Known rows, with every way that one mark hangs from another:
k_312(k_696(k_183(k_885 k_994))): [-0.395 -1.962  0.527 -1.073  0.765  0.139  1.145 -1.666  0.526 -0.951
 -0.169 -0.079 -1.656  2.188 -1.434 -0.906  1.003  0.932  1.357  4.386
  0.885 -0.460]
k_696(k_183(k_817)): [-0.337 -2.424 -0.543 -0.245  1.412  1.003 -0.867 -1.953 -0.081 -1.512
  0.739  1.935 -0.626 -0.886 -0.559 -1.256  0.464  0.441  0.449  2.525
 -1.564 -1.597]
k_183(k_376 k_817): [ 0.322 -0.021 -0.656  0.235  1.057  1.610 -1.335  0.069 -0.392 -0.098
  0.200  0.875 -0.882  1.957  0.997 -2.325  0.598  0.099  0.046  1.051
 -0.072 -2.434]
k_817(k_183(k_376 k_885 k_994)): [ 1.824  1.706  0.009 -0.902  0.726  1.157 -1.413  0.477  1.299  0.189
 -1.358  0.910 -1.899  3.239  0.575 -1.350  0.193 -0.639  0.279  3.332
  2.049 -2.079]
k_748(k_183 k_254): [-0.134 -0.639 -0.744  0.801  1.466  0.364  1.960 -0.116 -0.524 -0.630
  2.866  1.452 -2.717 -1.585 -2.488 -0.357  0.262  1.306 -1.048  2.222
  1.087  1.230]
k_994(k_183(k_885)): [ 1.993  0.362 -0.199  0.564 -0.262  0.936 -1.092  0.435  0.886 -0.186
 -0.190  0.675 -0.461  0.595  0.823 -1.032 -0.409  1.201  0.087  2.105
 -0.526  1.545]
k_885(k_183(k_376)): [-0.167 -0.238  0.583 -0.037  3.588  0.161 -0.781  1.418 -1.083 -1.434
  1.205  1.325 -0.612  2.343 -0.463 -1.151 -0.832 -0.669 -1.177  2.181
  1.159 -1.090]
k_748(k_183(k_376 k_817 k_885 k_994) k_254): [ 0.770 -0.117 -1.701  1.441  2.410  2.260  0.957  0.520 -0.186 -0.473
  1.641  0.809 -5.237  1.291 -1.143 -2.427  1.793  2.151 -0.395  4.826
  2.051 -2.069]
k_817(k_183): [ 0.841 -0.002  0.145 -1.309  0.412  0.240 -1.054 -0.824  1.529 -0.048
  0.349  1.786 -0.593  0.178 -0.274 -0.371 -0.793 -0.858 -0.491  0.478
  0.269 -0.604]
k_817(k_183(k_885)): [ 1.379  0.422 -0.330 -1.123  0.767  0.227 -1.042 -0.159  1.955  0.423
 -0.641  0.865 -1.217  0.864  0.320 -0.978 -0.195 -0.621  0.198  1.584
  0.881  0.181]
k_254(k_748): [-0.472 -1.163  0.172  1.218  0.948  0.243  0.338 -0.152 -0.899  1.167
  0.239  0.697  0.036 -0.002  0.464 -0.239  0.874  0.465 -0.542  0.639
 -1.922  0.814]
k_254(k_748(k_183(k_376 k_817 k_885 k_994))): [ 0.155 -1.299 -0.800  0.852  2.432  2.250  0.069  0.186 -0.802  0.142
  0.612  1.877 -3.045  2.207  0.433 -2.272  1.497  2.186  0.357  5.078
 -0.245 -1.713]
k_376(k_183(k_817 k_885 k_994)): [ 0.859 -0.281 -1.063  1.095  0.355  1.841 -1.712 -1.727  1.851 -1.773
 -0.122 -0.234 -3.379 -0.455 -0.676 -0.598  0.649  1.678  0.566  1.722
 -1.168 -3.143]
k_312(k_696(k_183)): [-0.909 -2.534  0.859 -1.429  0.834 -0.141  0.861 -2.180 -0.358 -1.147
  1.345  1.416  0.078  1.255 -1.739 -1.040  0.082  0.099  0.661  2.868
 -0.139  0.369]
k_817(k_183(k_885 k_994)): [ 1.363  0.504 -0.202 -0.929  0.249  0.538 -0.792 -0.254  2.349  0.119
 -1.118  0.312 -2.305  1.151  0.131 -0.191  0.087 -0.002  0.178  2.108
  1.412 -1.370]
k_885(k_183(k_994)): [-0.574 -1.247  0.610  0.062  2.705 -0.293 -0.069  0.682  0.387 -1.736
  0.875  0.221 -2.025  0.489 -1.142  0.799 -0.540  0.503 -1.209  1.393
  0.877 -1.994]
k_19(k_696(k_183(k_376 k_817 k_885 k_994) k_312)): [ 2.344 -0.866  0.130  1.102 -0.164  1.071 -1.388 -0.259  0.294 -2.218
  0.070  1.113 -0.403  0.557  0.264 -4.205  2.999  2.080  0.965  8.310
  1.157 -4.822]
k_696(k_183 k_312): [ 0.803 -1.131  0.738  0.360 -0.633  0.178 -0.688 -1.639 -0.797 -2.315
 -0.699  1.523  1.623 -1.245 -0.976 -0.840  1.095  0.403  0.094  4.974
  0.179 -0.868]
k_885(k_183): [-0.647 -1.334  0.367 -0.044  3.101 -0.546 -0.198  0.713 -0.017 -1.502
  1.410  0.748 -0.946  0.180 -0.965 -0.025 -0.870 -0.056 -1.272  0.961
  0.408 -0.476]
k_19(k_696(k_183(k_376 k_885 k_994) k_312)): [ 2.428  0.227  1.036  0.815 -0.751  0.150 -0.647  0.352 -0.360 -2.034
 -0.371  0.867  0.843  0.901 -0.255 -3.062  2.468  1.424  0.954  8.512
  1.971 -3.076]

Rows:
[ 2.344  0.381 -0.875  0.755  0.794  2.573 -2.470  0.415  0.367 -0.189
 -0.005  1.619 -1.292  2.498  1.777 -3.340  0.178  1.260  0.163  3.208
 -0.551 -0.951] : k_994(k_183(k_376 k_817 k_885))
[ 0.309  0.415 -0.556  0.800  2.027  1.015  1.428  0.596 -1.631 -0.500
  2.683  2.072 -2.300  0.549 -2.034 -1.449  0.363  0.692 -1.032  3.375
  1.803  0.555] : k_748(k_183(k_376) k_254)
[ 0.502 -0.519 -1.155  0.637  0.463  1.242 -0.439 -0.093  1.466  0.063
 -1.049 -1.174 -2.912  0.767  0.854 -0.941  1.364  1.520  0.671  1.411
  0.309 -2.619] : k_183(k_817 k_885 k_994)
[-0.180 -1.267 -0.100  0.605  1.343  0.598  1.387  0.157 -0.350  0.177
  0.414  1.027 -2.089  0.351 -0.608 -0.003  1.001  2.111  0.257  3.940
  0.009  0.731] : k_254(k_748(k_183(k_885 k_994)))
[ 1.825  0.016 -0.401  0.649  0.327  2.479 -2.482 -0.129 -0.099 -0.750
  0.919  2.488 -0.647  1.792  1.125 -2.699 -0.426  1.038 -0.426  2.109
 -1.108 -1.649] : k_994(k_183(k_376 k_817))
[-0.342 -1.705 -0.267  0.629  2.048  2.249 -0.032 -0.471 -1.232 -0.447
  1.555  2.806 -2.431  1.531 -0.209 -1.685  0.958  1.987 -0.351  3.952
 -0.650 -2.434] : k_254(k_748(k_183(k_376 k_817 k_994)))
[ 0.907  0.980 -0.857  1.233  1.814  1.313  1.647  1.173 -0.772 -0.325
  1.115  0.494 -3.976  1.527 -1.681 -1.352  1.269  1.472 -0.385  4.957
  2.874 -0.212] : k_748(k_183(k_376 k_885 k_994) k_254)
[-0.662 -2.327 -0.237  0.328  3.202  0.611 -0.779 -0.024  1.021 -1.900
  1.334  0.429 -3.297  0.280 -0.617 -0.351 -0.066  1.122 -1.286  1.318
  0.132 -3.755] : k_885(k_183(k_817 k_994))
[ 1.886 -1.903 -0.024  1.092 -0.599  0.378 -0.759 -0.955  1.317 -2.222
  0.339  0.548 -0.808 -1.391 -0.211 -3.064  2.863  2.623  0.783  7.220
  0.478 -4.115] : k_19(k_696(k_183(k_817 k_885 k_994) k_312))
[ 1.720 -0.660 -0.240  0.980  0.305  2.054 -1.726 -0.948 -0.355 -2.217
 -1.957  1.003 -0.928  1.713  0.454 -2.968  2.519  1.348  0.767  7.601
  1.194 -4.116] : k_696(k_183(k_376 k_817 k_885 k_994) k_312)
[-0.018 -2.027 -0.044 -0.834  1.765  1.756 -0.138 -1.591  0.088 -0.976
  0.021  0.693 -2.473  4.104 -0.396 -3.238  1.610  1.005  1.439  5.488
  0.826 -2.891] : k_312(k_696(k_183(k_376 k_817 k_885 k_994)))
[-0.157 -1.264 -0.015  0.346  3.846  1.280 -1.286  0.684 -0.111 -1.859
  1.085  1.031 -2.922  2.539 -0.207 -1.575  0.020  0.595 -1.242  2.529
  0.871 -4.426] : k_885(k_183(k_376 k_817 k_994))
[-0.827 -2.957 -0.645  0.474  2.008  1.282  0.372 -1.076 -0.625 -0.150
  2.303  2.852 -1.648 -0.898 -0.412 -1.351  0.553  1.910 -0.412  2.285
 -1.894 -0.202] : k_254(k_748(k_183(k_817)))
[ 0.225 -1.216 -1.359 -0.633  1.497  0.999  0.161 -0.317  0.690 -0.792
  1.136  1.175 -2.268 -0.260 -0.382 -1.718  0.292  1.692  0.808  2.768
  0.409 -0.273] : k_748(k_183(k_817 k_885))
[-1.049 -3.683  0.055 -1.278  1.342  0.731  0.212 -2.839  0.306 -1.306
  1.782  1.607 -1.147  0.994 -1.231 -2.235  0.605  0.757  0.668  2.781
 -0.930 -1.359] : k_312(k_696(k_183(k_817)))
[ 0.364 -1.180 -1.916  1.438  2.067  1.554  1.472 -0.186  0.919 -0.523
  1.834  0.220 -5.561 -0.841 -1.692 -1.260  1.708  2.737 -0.475  3.708
  1.344 -1.441] : k_748(k_183(k_817 k_885 k_994) k_254)
[ 0.309 -0.862 -0.487  0.909 -0.115  1.833 -1.845 -2.384  1.416 -2.337
  0.809  0.838 -2.726 -1.123 -1.194 -0.026  0.019  1.422 -0.206  0.701
 -1.711 -3.941] : k_376(k_183(k_817 k_994))
[ 1.651 -0.812 -0.350  0.770  0.762  1.821 -1.875 -0.832 -0.755 -1.949
 -1.355  1.518  0.065  1.481  0.662 -3.788  2.273  0.755  0.958  7.108
  0.620 -2.579] : k_696(k_183(k_376 k_817 k_885) k_312)
[ 0.332 -2.607 -0.204 -0.176  0.953  0.002 -0.552 -1.275  0.475 -1.491
  2.771  2.139 -0.116 -1.953 -0.701 -2.554  0.786  1.204  0.494  3.351
 -1.640 -2.242] : k_19(k_696(k_183(k_817)))
[ 0.953  0.727 -0.239  0.907 -0.227  0.955 -1.088 -1.066  1.235 -1.632
 -0.563 -0.465 -2.036 -0.293 -1.098  0.588  0.125  1.021  0.496  1.874
 -0.379 -1.337] : k_376(k_183(k_885 k_994))
